Known rows, with every step that occurs:
B-V: [ 29   4 -22   2   2  14 -20 -23  42 -42   7   6  33  17  -8 -19  12  -1
  -6  -1 -26   9 -17  -4  -1 -32  32   3  -6 -30 -19  -9 -31   8  32  19
   9 -17  -6 -26 -18  25 -34 -18   1  63 -43 -18 -49   4  -2  23   1  14
  18  25  -3  15  14  18  32]
T-K: [ 33 -10  -4  13  12  11   5 -25  26 -22   7  14   2  14 -21 -22  -7   6
   3 -17 -25  29  11   5   3 -23  37  -3  -2  13   7   2 -39   6  27  24
  10  20   3  -5  -6  23 -15 -20  -6  23 -45 -23 -56  -3   3  15  28   9
   2  15  -9  12  28  26  17]
L-B-P-T-K: [ 22   0   1   5  23  30  11 -43  24 -13  32  -5 -13   0  -4 -38  33   9
 -12  11 -23  26  18  51   8 -30  26   1  -9  -4 -10   9   6  -6  12   7
  21  16 -14   8 -15  26 -23 -20   7   8 -11  21 -55 -11  -9  15  -2   5
  37  20  -8   3  -8  53   9]
P-T-K-E: [ 31 -10   6  38   2  16  15 -33   7 -24  23   1   7  11  -6 -45   0  10
   9  19 -21  22  -8  24  11 -27  43 -16   3   8  -8  10 -26   1  16   1
   5  22   3 -31 -23  19 -23 -12 -10   1 -35  -2 -36   2   3   9  22  -1
  -2  25  -6   8  10  37  37]
B-K-E-P: [ 20  -8  -3  18  30  21  -7  -1  16 -28  49 -24 -10  31 -18 -27   3  10
  19 -17 -38  13   3  21  16 -17  29 -23  -3  -8 -17   8 -54   5  31   2
 -10  36  -6 -16 -13   5 -25 -18  10  20 -40 -19 -34  -2  10  12  19   1
  -2  37   0   6  -6  50  43]
E-P-D-V-B-K-T: [  8  12  13 -12   3  17   6  -1  43   1  14 -24  -8  16  -4 -21  -3   4
 -12  17 -37  -2  -7  17  17  18  35 -36 -17  16 -18   8  -4   0  16  -5
   9  27 -14  14  -9   1 -46 -35   4  30 -14   7 -53 -28  13  36  -1 -17
  28  18   2  17 -27  49  36]
V-B-K-E-P-D-H: [ 20  -3  13   1   8   3  15 -10  24 -28  42 -29 -10   9 -10 -34  -1  -3
  -2 -15 -17  13  -5  24  30   3  48 -40 -20   4 -11  10 -36   1  16  -4
 -18  31  -9  -4  18 -13 -17 -15  -2  23 -36 -15 -37 -23  16  15  -3 -30
  15  22  -9  -6 -41  42  36]
E-P-D-H-B: [ 34  -3  23 -34   8  14  12 -17  66 -17   2 -31  14  14  -4 -29  -8   8
 -29   9 -28  12 -20  -3  29   0  32 -41 -21  30  -5 -10 -12   3  22  22
   6  49 -13   3  11  -1 -18 -31  -9  26 -17  17 -55 -18  18  40   9 -12
  24  23 -14  19 -41  55  38]
V-B-K-T: [ 16  -2   7  13   0  -2  23  -8  13 -38  45  -5   0   1 -18 -26   7 -21
  11   1 -16  11  17  36  11  -9  55 -16 -32 -24  -7  15 -21   2  10  -8
  -5  12  -3  10   5   3 -21  -6  11  32 -34 -20 -30 -26  -8  13 -20 -14
  24  23 -11  -1  11  31  18]
T-P-D-V-B-K-E: [ -7   1 -12  12  -1  37   4 -25  35   4  16 -18 -22  20 -17 -23  -6   9
  -7  21 -28   9 -22   6  27 -18  18 -16 -15  18 -32  14 -21  13  23 -17
  -4  20 -13 -16 -12  -8 -46 -33   1  27 -33 -10 -55 -34  23  24   8 -27
  16  15 -20  -8 -28  26  25]
K-T-P-D-V-B: [ 11  10   8  10 -12  20  11  -5  41  -5   7 -16   7  12  -5 -28   5  -5
  -9  46 -20   7  -8   5  26 -18  33 -16 -30   7 -37  10   6   3  12 -17
   8  17  -3   5 -16  -8 -53 -31  -4  28 -13   4 -50 -44  14  30  -7 -19
  36  24 -23   0   2  29  20]
H-B: [ 28 -16  14  -9   4  20   8 -30  35 -46  18 -15  30  -4 -18 -18  -3  -3
 -10  20 -17  10  -1   2  27 -35  42   1 -28 -11   2 -11 -25  -1  22  13
  -8  32 -13 -16   8  26  -4  -3   5  36 -37  -5 -31 -18  -7  12 -12   5
  25  18 -33   7  11  30  23]
B-K-T-P: [ 21  -2  -5  25  12  21  16  -8  23 -27  39   6 -14  25 -18 -30   6 -12
  19  10 -29  18  18  26  -7 -25  19 -13 -19 -16 -26  22 -13  19  19  -6
  12  21  -1  11 -22  10 -39 -22  10  26 -28  -7 -41 -21  -3  30   6  -5
  12  42  -4   3  29  27  19]
H-B-P-D: [ 27  -6  19 -14  21  38  13 -35  45 -22  14 -17   1  -5 -17 -24  -2  11
 -27  24 -24  10 -15  18  27 -24  31   3 -11  10  -8  -7  -6   6  39   4
  15  41 -14  -9   7  19 -13 -25   8  30 -12   4 -52 -34  12  23  -4   3
  48  21 -41   9 -11  33  13]
L-B: [ 26  -1  -8  -7  15  12  -8 -25  35 -29  28 -20  10   8 -14 -25  29   5
 -17   4 -20  19  17  19  34 -34  38  -3 -34 -14  -8 -14 -26 -17  15  17
  -1  10  -7  -8  -1   6 -10  -8   9  28 -48   5 -47 -10 -23   7 -16   8
  32   9 -14   1  -9  45  25]
D-V-B-K-E: [ -1 -11  -4   5  -5  13  -6 -15  21 -21  23  -9   6   4 -13  -6  -1  -1
  20   2 -25  -3   7   4  28  -6  49 -13 -15 -16 -25   9 -36  -4  12 -13
 -11   4 -22 -17  -6   5 -27  -7   4  51 -47 -37 -25 -12   4   3 -19 -18
  11  14  -1  -4  -8  23  39]
C-P-T: [ 20   5  -7  22   3  25  -2 -17  44 -13  13   4   9   0   2 -36   4  16
   8  35 -35  23  -2  21  -4 -19  25 -17 -18  -6  -7  13 -10  12   4   3
  16  19 -11 -28 -13  33 -29 -16   7  -4 -17  26 -35   2   3  25   7   9
  20  36  -8  16 -12  65  43]
L-B-P-D: [ 23   9   0 -15  33  31  -2 -35  45  -6  27 -25 -18   8 -11 -33  31  18
 -32   6 -29  18   6  33  32 -24  27  -1 -15   9 -17  -8  -4  -7  33  14
  19  23  -7  -1  -2  -1 -18 -28  11  21 -20  16 -68 -27  -3  17  -6   4
  56  16 -26   4 -31  48  13]
B-K-E: [ 28 -11 -10  26  28  20  -4 -11  12 -35  45 -15  -9  23 -22 -31   5   7
  24 -15 -31  13   9  19  20 -25  39 -15  -1 -12 -19   5 -55   5  35   1
  -9  26   2 -33  -8   2 -11  -6   8  26 -57 -33 -29  -5   4   7  13   2
   1  33  -4   0   5  29  42]
C-P-D-H-B-K: [ 40   1   4  -3  14  27  15 -26  61  -6  -5  -6 -17  -4   1 -31 -10  11
 -11   8 -28  24   0  13  13   6  24 -32 -16  13  -5   3 -12  17  11  17
  19  42 -20 -16  15  23 -12 -19  -2  10 -20   8 -45 -15  25  32   9 -16
  27  22 -13  -2 -40  41  39]
B-K: [ 27 -10 -10  10  19  14   7 -22  30 -31  38   5 -12  17 -31 -24   1   2
  14 -18 -38  18  16  19  -5 -18  31 -13 -11 -10  -7   8 -37  16  30  11
  10  15  -4  -9  -5  10 -10 -11  12  36 -53 -25 -40  -5 -12  24   7   6
   6  31  -3  10  15  26  28]

Rows:
[ 18  -6  11   7   5  15  11 -20  28 -17  23  -4  10  17  -7 -36  -2   9
  -4  14 -37  20  -8  25  -4 -13  25 -25 -10  16   3  14 -12   3  13   9
  12  27  -6   8 -20  28 -36 -31   0   0 -11  23 -51   2   0  32  23   4
   1  31   3  27  -1  66  34] => E-P-T-K
[ 20 -19  21  16  14  31  18 -26   5 -43  45 -23   4   5  -7 -32  -3  -1
   4  20 -23   6  -1  32  23 -23  33 -19 -11 -16  -9   7 -23  -1  14  -3
 -11  46 -21 -16  -6  31 -16  -5   4  17 -23   4 -18 -11   6  12  -8 -11
   7  26 -11   0  -8  44  35] => H-B-K-E-P-T
[ 19 -11  17   0  14  39   8 -25  22 -24  21 -29  -5   9  -7 -20  -9   7
  -6  17 -29  -4  -5  18  35  -7  32 -17  -8  -3 -17   0 -26   0  23  -3
  -5  44 -25 -16  -4  22 -19 -16   4  30 -26  -8 -30 -22  17  15  -5 -17
  14  13 -12  -4 -19  30  37] => H-B-K-E-P-D-V
[ 17   5  -3  19   7  26  18 -15  31  -4  22   3 -25  21 -14 -27  -1  -6
   8  20 -35   9  10  20   1  -9  20 -19 -10  -1 -35  19   0  18  19  -8
  21  20  -7   5 -27   3 -43 -28   6  30 -25  -8 -48 -29   8  35   3 -14
  18  33  -1   1  14  20  24] => B-K-T-P-D-V
[ 35   0  17   0  -3  20  29 -14  48 -21   5 -14  11   8  -2 -40   2  -8
 -16  39 -11  16  -8   6  31 -25  29 -23 -24  12 -33   4  10   6  16  -3
  11  39   0   6  -6  -4 -35 -26 -12  25  -7  15 -46 -40  18  35  -3 -19
  37  30 -26  -3   0  25  18] => K-T-P-D-H-B
[ 27  -7   1  21  26  20 -10  -4  10 -19  21 -15   3  26  -9 -26  -5  17
  10 -17 -22  23  -3   5  27 -23  35 -14   8  12  -7   2 -57  -5  31  11
 -10  38   0 -10 -13  20 -28 -27  -8   8 -31 -18 -47  -2  22   3  41   4
  -8  23  -6   8   3  45  33] => T-K-E-P
[ 14   0   6  13  13  20  -3 -11  14  -2  10 -21  -7  18  -2 -23  -9  15
  -2  -8 -19  12 -12   6  34  -1  43 -21   4  25 -10   3 -43 -11  23   0
 -11  33 -10  -8  -9  12 -37 -28 -12  12 -28 -19 -52 -17  29   5  30 -18
   3   7  -5   4 -20  35  32] => T-K-E-P-D-V-B
[ 23  -6   6   5  17  25  12 -31  42 -18  29   3   6   6 -14 -36  13  15
   3  23 -40  16 -11  34  -4 -32  25  -3  -2   1 -16  14  -2  15  31   0
  24  18   0 -13 -16  13 -29 -29   9  21  -9  10 -50  -6   3  29   5  14
  32  48 -14  24   2  56  22] => B-P-T
[ 31  -9   6  27  -4  10  22 -41  19 -23  16  17   6   5 -13 -39  -1   4
   0  17 -27  24  -2  27  -7 -21  37 -13  -6   7   5  12 -10   6  11  10
  20  17   0 -13 -20  27 -19 -15  -9   9 -31   7 -45  -1 -10  24  17   3
  -1  21  -2  15  19  36  27] => P-T-K
[ 11   2  10  -8  13  16  12 -21  43 -13  29 -17  -5  -1 -21 -28   6   9
 -17   4 -25  12 -16  28  23 -12  41  -7 -19  11  -6   4 -16   4  33  -7
   6  19  -6  -1  17  -7 -23 -29  10  27 -23  -5 -59 -37  10  20  -5  -8
  50  22 -37   9 -26  45   9] => V-B-P-D
[  1 -12   7  10  -6  24   3 -27  20  -9  13  -2   5  -5  -2 -13   3   9
  13  18 -22   0  -5  19  19 -10  42  -6  -1   0 -23  18 -15  -3  11 -20
   2   7 -23  -7 -15  15 -42 -23  -5  35 -17 -16 -39 -12  17   5  -7 -21
  21  20  -1   1  -9  33  26] => D-V-B-P-T-K-E
[ 19   1   0  14   4  21   6   4  34 -27  22  -8  18  20 -12 -30  11  -6
   7  32 -20  18   2   4  16 -40  26  -6 -28  -6 -32  11  -9   6  20  -8
   5  20   4   4 -22   2 -45 -28   0  26 -17   6 -42 -28   2  24   3   3
  26  42 -20   5  27  39  19] => K-T-P
[ 14   5   1   3  -3  21   0 -24  37   1  10 -24 -16   9 -15 -23  -7   8
 -11  10 -28  -2 -16   9  37   7  48 -23  -9  16 -21  -1 -28  -2  24  -7
   0  16 -10 -27   1 -13 -24 -17   1  40 -47 -23 -48 -31  14  15  -3 -21
  23   4 -11   0 -31  19  36] => P-D-V-B-K-E
[ 20  -2  -1  14  23  24  -1 -26   8 -24  56 -31 -17  18  -1 -40  29   4
  -1   4 -26  15  18  47  25 -22  31 -23 -19 -18 -18   4 -20 -16   6   4
  -5  25 -15  -5 -16  12 -22  -9  11   9 -30  16 -35  -8 -10   9  -9  -3
  14  20   6  -4 -24  59  36] => L-B-K-E-P-T
[ 32  -6  21 -10  18  22  -7  -4  39 -23  17 -51  17  20   3 -36  -4  19
 -12  11 -18   6 -26  -5  57 -13  42 -34 -10  20 -22 -15 -41  -8  30   8
 -15  56  -7 -27   5 -10 -21 -21 -11  18 -24   0 -37 -19  32  15  12 -12
  14  27 -20   3 -45  52  49] => K-E-P-D-H-B
[ 52  -7  18 -28   2   8  24 -38  65 -19  -7 -16  12  -1 -14 -33 -11   4
 -34  11 -15  14 -19  -7  37  -4  45 -33 -19  29  -6 -17 -12   5  24  23
  13  39  -8 -17  17  -8   3 -15 -16  37 -39  -1 -49 -25  13  32   1 -16
  31  16 -24   7 -32  20  33] => P-D-H-B
[ 35  -4   4   4  27  15   6 -11  33 -20  34 -27 -16  30 -11 -37  -2  13
   6 -19 -34  12  -1  15  26  -3  33 -41   2  13 -22   6 -42   8  29  10
  -2  44  -5 -16  -1 -11 -21 -21  -3  23 -39 -17 -41  -9  23  23  21 -11
   1  36   3   2 -31  42  50] => B-K-E-P-D-H
[  6  -5   8  -7  10  11   7 -15  34 -32  36 -11   8  -3 -23 -20   9   5
   1  -2 -22  14  -2  26  15 -23  42   1 -25  -8  -6   9 -23   3  29  -8
  -5  14  -7   2  12   3 -23 -21  11  34 -21 -10 -48 -25   3  12 -12  -4
  43  30 -32   9  -9  49   9] => V-B-P
[ 21  -1  15 -19   8   6  16 -26  54 -16  22 -15   0  -5 -17 -30   5   4
 -16  -2 -19  16 -15  21  23  -5  43 -21 -20  17  -8   6 -12   8  27  -1
   7  22  -6   3  22 -13 -18 -26  -2  35 -20  -6 -55 -31  18  25  -9 -17
  47  25 -29   8 -36  41  17] => V-B-P-D-H
[  9   1   6  10  13  11  10  -9  12 -25  47 -32 -13  13 -15 -31   1   2
   0 -10 -23  10  -8  30  31  -1  47 -27 -21   1  -7  10 -42   1  22 -11
 -18  29  -7  -7  11  -4 -22 -15   7  17 -36 -16 -41 -27  12   9  -3 -19
  17  18 -18  -3 -32  46  33] => V-B-K-E-P-D
[  6  -6  11  22   5   9  16 -12   2 -37  60 -24  -2   8 -11 -34   4  -2
  11   3 -23  11  -3  42  17 -10  48 -25 -24 -17  -8  19 -33   0  12 -17
 -19  21 -10  -8  -1   7 -24 -10   7  12 -32  -6 -28 -15   1   9  -8 -17
   9  25  -7   0 -21  53  33] => V-B-K-E-P-T
[ 22   1   2  16  18  27  -8 -10  20   3   3 -15 -10  25  -4 -25 -10  24
  -1  -3 -26  12 -11   0  32  -6  34 -20  11  28 -16  -1 -45  -6  29   7
  -1  37  -5 -13 -16  13 -35 -31 -15  14 -29 -20 -54 -10  30  12  40  -7
   0  12  -2   7 -10  36  37] => T-K-E-P-D-V
[ 10  -8  11  10   1  12  29 -32  20 -25  34   6   0  -7 -13 -28   7   0
  -2  10 -21  21  -5  44   1 -18  41  -3 -15   0   1  24  -4   7  15 -11
   9  14 -10   7   0  21 -28 -22   5  14  -9   1 -49 -21   5  15  -5 -10
  33  27 -20   8  -5  46   9] => V-B-P-T-K
